Every row comes from one small tree of marks. The marks that hang from a mark follow it in brackets, in alphabetical order. Every link used is in the known rows. Which tree was each row made from?
Known rows:
F(B):   4.9   2.0   5.6 -13.0  19.3  -5.8   7.8 -13.3  16.8 -10.1  -4.2   2.9  10.0 -24.9   6.0  -3.7  -1.9  18.8 -11.7  -1.6   0.1  -5.5   6.3  -8.0   8.2
Q(G): -13.9 -21.3 -15.4  -6.9   6.2   6.1  13.7  -5.3  11.5   1.2   6.8   5.1 -13.1   3.6  17.1  -7.7  -5.5  -0.7  -4.5   6.7  -6.0  -4.7  -1.5  -1.3   7.8
P(F(B Q(G V(U)))): -15.9 -11.6  -9.3 -34.7  31.0 -17.3  23.7 -31.8  12.2 -35.4 -10.8   0.5   6.5 -40.0  13.4 -28.5 -23.2  15.3 -44.8   1.5  34.0  -3.6  23.3   8.1   9.7
P(F):  -7.7  12.4   0.5  -0.8   5.9  -1.0  18.6  -1.3  -4.0  -1.1   4.5  -4.9  17.2 -10.6   5.6  -3.3 -16.0  14.5 -21.2  -4.4  14.1   8.7  -3.6  12.1  -8.2
A(F(P Q)):   1.4 -34.4  -8.8 -38.2  16.6 -22.6 -13.4  -2.6  -2.6  -7.4 -13.5 -22.7 -13.8 -17.0  -2.1 -19.7  -8.1  11.7 -13.4  13.1  34.6  44.7  16.8  -4.2  -4.2
P(F(B(V(U)) Q)):  -7.6  -9.5  10.8 -19.4  22.3 -34.9   8.4 -13.9  14.2 -38.8 -19.6  -6.1  26.2 -45.7  -3.1 -11.1 -17.0  43.0 -44.2   5.0  30.9   0.1   9.2   9.9   4.5
X(A):  -2.3   9.5  -9.4  -6.6 -12.5   2.7   8.4 -17.0   4.6  -3.0   1.7   5.3  12.7  10.4 -15.0   2.4  -1.4   0.2   3.5   1.3   8.0   3.8  12.6   9.5  -5.0
U(V(B Q)): -21.0 -24.8   1.9  25.2  16.2 -12.2  -0.7   7.6  -5.5 -27.5 -10.4 -16.8   1.7 -19.4  -5.1   6.7   7.3   6.4 -16.6 -10.1   0.5 -63.2 -10.4   4.4  -2.5
F(B Q):   5.9 -18.5   5.4 -40.6  25.2 -28.1  -4.6 -15.3  13.4 -22.8 -16.2  -1.2   6.7 -37.3  -3.7 -14.1  -1.4  19.3 -18.9   8.7  20.2  23.3  22.5 -10.2  20.0
P(F(B Q)):  -1.4  -1.8   4.2 -34.7  25.1 -23.0  15.3 -13.3   8.4 -20.3  -8.3  -5.4  23.4 -40.4   2.6 -14.0 -15.2  29.6 -35.9   2.4  30.6  26.0  13.0   3.8   6.9
F(B P Q):   2.7 -43.2   7.5 -62.0  28.7 -16.3 -23.5 -14.3  24.2 -44.3 -16.8  -8.6   2.2 -46.7 -13.5 -11.5   0.5  33.3 -14.4  10.8  15.9  30.8  44.3 -24.9  13.7
Q(F(B(V) P) G): -23.6 -27.6 -16.2 -12.6  17.1  -9.2 -11.0 -33.9  32.4 -43.4  -5.6  16.3  -5.2 -13.1  16.2 -15.1  -5.5  17.3  -7.0  20.8   5.1 -29.7  26.9 -20.6  13.6
Q(F(B) V(U)):  -9.1  23.1  -8.0   5.1  11.3 -11.5   3.1 -52.7   3.7 -43.2 -13.2  23.5  -5.9 -21.3   9.8 -33.0  -4.0 -25.3 -19.1  -6.2  20.1 -66.3  27.6   1.8   7.2
Q(F(B P) V(U)): -11.0   4.7  -7.2 -12.9  15.1   0.4 -11.6 -51.5  10.3 -59.1 -12.9  18.0  -8.7 -26.6   2.2 -32.1  -2.5 -13.7 -15.8  -4.0  16.1 -59.2  45.9  -9.6   2.1
B(F(P Q(G V(U)))): -13.4 -44.3  -3.3  -4.1  16.6  -6.3 -14.0 -32.1   1.2 -41.4 -17.7   5.1 -21.8 -12.5   4.6 -15.3 -12.2  23.6 -11.3  17.9  26.5   8.9  45.8  -8.2  22.2
G(Q(F V)): -20.1  19.4  -4.6   9.3 -13.4 -20.0 -13.8 -51.3 -21.8 -33.1   1.4   5.3 -22.2   8.9  23.0 -21.6  -9.0 -50.4  -5.0   6.2  30.4 -14.6  16.4   2.2  21.2
F(P Q(G V(B U))): -19.6 -60.5 -11.1 -47.5  22.3  -0.7  -8.6 -22.6  14.2 -66.7 -19.8  -1.0 -25.5 -35.2  -3.4 -34.2  -2.4   0.4 -17.8   8.8  19.0 -18.5  39.1   0.7  14.3
V(B Q(F(P) G) U): -29.1 -44.5  18.3   9.2  13.5  -1.0  17.4 -20.7  13.2 -51.5   1.9  10.9 -18.4 -42.7   9.7 -35.1   3.0  13.9 -36.1 -13.0  -9.5 -91.5   5.5  14.5  -0.7
B(F(Q)):   2.7 -15.3   7.7  11.8   7.1 -22.0  -9.4 -15.0 -10.8  -9.5 -12.8   4.6  -1.4  -4.2   3.5  -2.2  -5.1  27.3  -5.6  17.7  26.8  29.8  18.9  -1.4  25.5
A(F(B) X):  -1.2  -0.5 -13.8 -32.1  36.2 -27.9  17.0 -10.0  18.3  -0.4  -7.2 -35.4  -7.3 -23.2  16.7 -12.3  -6.1  13.7 -30.4  13.0  45.4  16.5  -8.8 -12.1  -5.3
X(A(F(P))):  -1.2  -4.3 -15.3 -19.2  -2.5  -0.1   3.6 -17.2   3.7   1.2  -1.9  -7.3   3.3   6.1  -9.2  -6.9  -9.5   8.7  -2.6   5.0  22.8  22.4  16.5   5.5 -17.9
A(F):   2.3   2.6  -9.8   0.1   7.6 -14.0   9.7  -1.5  -8.7  19.9  -4.4 -11.5  -6.3   0.8  14.4 -12.4 -12.1  -0.1 -10.2   3.0  22.1  16.5 -13.7  10.2 -10.0
G(Q(F(P) V(B U))): -22.8  -4.9   9.6   2.1  -6.8  -6.8 -11.7 -50.4 -12.2 -68.1  -6.3   6.6 -20.2 -19.2  20.0 -37.7  -5.1 -37.2 -15.7  -1.9  23.4 -45.0  19.0  12.6  18.9

Write each row's tree:
 -4.3 -51.6  16.1 -43.1  25.8 -29.9 -32.3 -14.3  28.6 -66.1 -31.6  -9.3   5.7 -52.6 -21.4  -8.8  -1.0  51.1 -25.9  15.0  15.8  -0.3  40.5 -14.2  10.9 : F(B(V(U)) P Q)
-14.7  -6.5   9.9  -3.3 -13.7 -10.2 -21.9 -31.7  -9.5 -35.7   6.2  -1.9 -14.9  -5.5  17.4 -17.6  -5.0 -21.0  -5.4   7.5  15.4   5.9  14.7  -4.1  20.6 : G(Q(F(P)))
-33.8 -40.5 -10.6  15.7  20.1  -6.2  -3.4  -6.8   5.3 -44.0  -4.6  -5.6  -8.4 -19.2   4.9  -9.1   5.2   2.4 -16.8  -1.9   2.5 -74.5   3.8  -3.6   3.0 : U(V(B Q(F(P) G)))
  1.2  -2.1 -12.9 -27.4  10.4  -3.9   9.3 -26.0  15.1  -5.7  -4.5  -5.3  11.1 -10.4  -6.8  -9.7 -11.0  19.6 -10.1   2.8  22.7  19.6  20.6   2.5 -13.8 : X(A(F(B P)))
-10.3 -38.8  -6.6 -47.1  18.8  -8.7 -23.6 -18.9   3.7 -57.5 -22.3  -5.3 -14.3 -26.5 -15.3 -19.5   3.3  -2.4  -0.5   8.3  26.0   1.8  42.6  -9.0   9.0 : F(P Q(V(B)))
-29.3 -23.0   8.1  35.6  -2.3 -30.1  -5.4 -18.0   8.3 -34.1  -8.0   5.7 -13.2  -7.2   1.4  -4.0  -5.2  18.9 -24.9   3.8   1.1 -72.1   3.0   8.0  -3.6 : B(V(Q(F G) U))
-14.6  23.6 -18.0  12.3   3.1  -7.8   5.3 -41.2  -7.5 -38.1 -11.3  23.6  -6.8   0.2  11.7 -28.2   3.1 -40.6   3.6   0.6  25.2 -62.2  12.4   7.7   8.5 : Q(F V(B))
-21.3 -25.2 -20.6 -12.7   3.7   7.5  -5.6 -22.5  15.1 -24.4   7.7  15.3 -18.0   0.8  14.9 -23.0  -2.6  -7.0   1.5  13.6   1.8 -15.2  22.6 -13.7   8.5 : Q(F(P) G)
 -9.0 -36.8 -23.8 -53.5  38.3 -24.5  -2.6 -29.7  14.2 -23.3 -18.7 -13.1 -21.0 -28.4  16.0 -30.0 -17.5   9.6 -21.0  16.8  40.6  26.7  33.4 -13.8   5.4 : A(F(B P Q(G V)))
 -3.0 -20.9  17.0  16.4  14.6   6.9   4.0 -10.2   2.0 -30.2  -8.0   7.9   5.3 -18.7   8.1  -6.8   0.6  31.8  -1.3   2.5   5.8 -16.2   4.1   6.1  14.3 : V(B(F(P)))
-18.6  -8.0  -6.1  22.6  15.5 -21.2 -12.0 -11.7  -2.5 -23.5  -6.5  -8.1   2.3 -15.7  -3.7   3.0   4.6   3.7 -18.5  -3.7   8.1 -55.8   8.7 -12.2   0.6 : U(V(Q(F(B))))
-12.6 -37.4  41.8  35.4  15.7  -1.9  11.4 -13.1   0.2 -43.8  -7.3   1.1  -6.5 -43.8   0.0 -11.8  -0.1  48.7 -34.8 -16.9  -5.3 -63.7   6.4  15.1   0.4 : V(B(F(P)) Q U)
  0.5 -11.9   0.9 -36.3  25.3 -27.4  -4.2 -33.7   8.8 -43.7 -25.2   2.0  -2.8 -39.7  -4.5 -25.2  -4.1   3.4 -27.0   1.7  27.8 -10.3  34.5  -1.9  16.2 : F(B Q(V(U)))
 -6.4 -21.4   8.1  32.1   3.2 -42.0 -24.6 -15.2  -5.2 -25.8 -28.5   2.3   4.2   3.7  -4.2  13.0  -8.1  43.9  -1.9  28.9  32.4  11.7  17.6  -0.3  23.2 : B(F(Q) V)
-19.6 -47.5  17.5  -9.9  25.6 -13.3 -14.7 -18.6  33.7 -51.7 -12.2  -6.3  -3.7 -41.1  -5.2   3.1  -6.1  55.6 -28.4   1.0 -10.5 -42.9  29.0 -18.5  -3.4 : F(B(V(Q(G) U)) P)
-20.4   8.8   8.4  15.8 -10.1 -14.7   1.0 -50.9 -17.6 -54.4  -5.2  10.2 -18.6 -13.5  25.9 -38.3  -6.2 -46.2 -18.9  -3.7  26.1 -51.8   4.4  21.2  24.4 : G(Q(F V(B U)))
 -7.5  -8.7  -6.8 -19.4  33.4 -38.7   9.3 -11.7  22.9 -17.2 -18.0 -36.1  -3.2 -26.9  10.2  -8.8  -7.8  27.0 -37.6  16.7  44.8  -8.7 -12.5  -3.1  -7.5 : A(F(B(V(U))) X)
 -8.3   8.4  10.7   3.3  18.8 -16.4  17.1 -12.4  14.7 -26.3  -9.5  -1.4  29.9 -34.7   5.3  -3.4 -18.2  39.9 -38.3  -2.6  14.5 -20.3  -3.5  12.3  -4.5 : P(F(B(V(U))))
-10.7 -24.1  -3.8  13.3  12.6 -17.6   1.8 -33.1  -5.2 -25.7 -15.7  11.6 -17.1  -4.0  12.2 -16.2 -13.2  14.4 -13.8  16.5  30.5   0.6  28.5   5.3  27.7 : B(F(Q(G V(U))))
 -6.7  -9.6  20.5  58.6  -2.1 -22.2 -10.3 -15.2  -2.2 -26.4 -22.0   8.1   5.6  -0.3   2.2  10.6 -10.7  46.5 -12.2  13.8  10.9 -30.8   2.1  12.2  11.9 : B(F V(U))
 -6.0 -25.6  -6.1 -42.3  38.2 -57.2   1.5 -11.3  18.4 -28.6 -28.4 -39.7  -5.9 -38.3   2.3 -17.4  -6.2  28.6 -44.2  25.4  61.5  12.4  -0.7  -4.4   3.0 : A(F(B(V(U)) Q) X)
 -3.9 -20.4 -11.9 -50.4  40.7 -17.9   1.8  -9.6  24.1 -15.6  -8.0 -40.8  -9.1 -30.8   8.3 -11.2  -5.0  23.8 -27.9  15.1  41.0  24.1   9.0 -23.0  -9.1 : A(F(B P) X)
-27.3 -50.1  23.6  48.5   7.7 -18.4 -18.0 -20.4  11.7 -41.4 -14.1  -1.2 -13.7 -11.9   0.6  13.8 -13.0  66.5 -23.7  10.9   1.5 -42.9  25.3  -5.7   2.9 : B(F(P) V(Q(G) U))
-29.3 -33.3 -13.8   8.1  23.4 -10.7 -12.6 -13.6  10.4 -33.1  -3.8  -7.6  -8.7 -17.1   3.4  -0.6   0.6   8.6 -18.4   1.9   1.8 -53.2  19.4 -20.9   1.8 : U(V(Q(F(B P) G)))
 -3.6  -2.4   0.0 -17.8  12.2  -2.2 -13.1 -27.9  16.4 -33.3  -1.6  12.9   4.4 -21.1   3.9 -18.1   2.3   5.8  -4.2   5.8   6.3 -16.3  29.8 -19.5   6.2 : Q(F(B P))
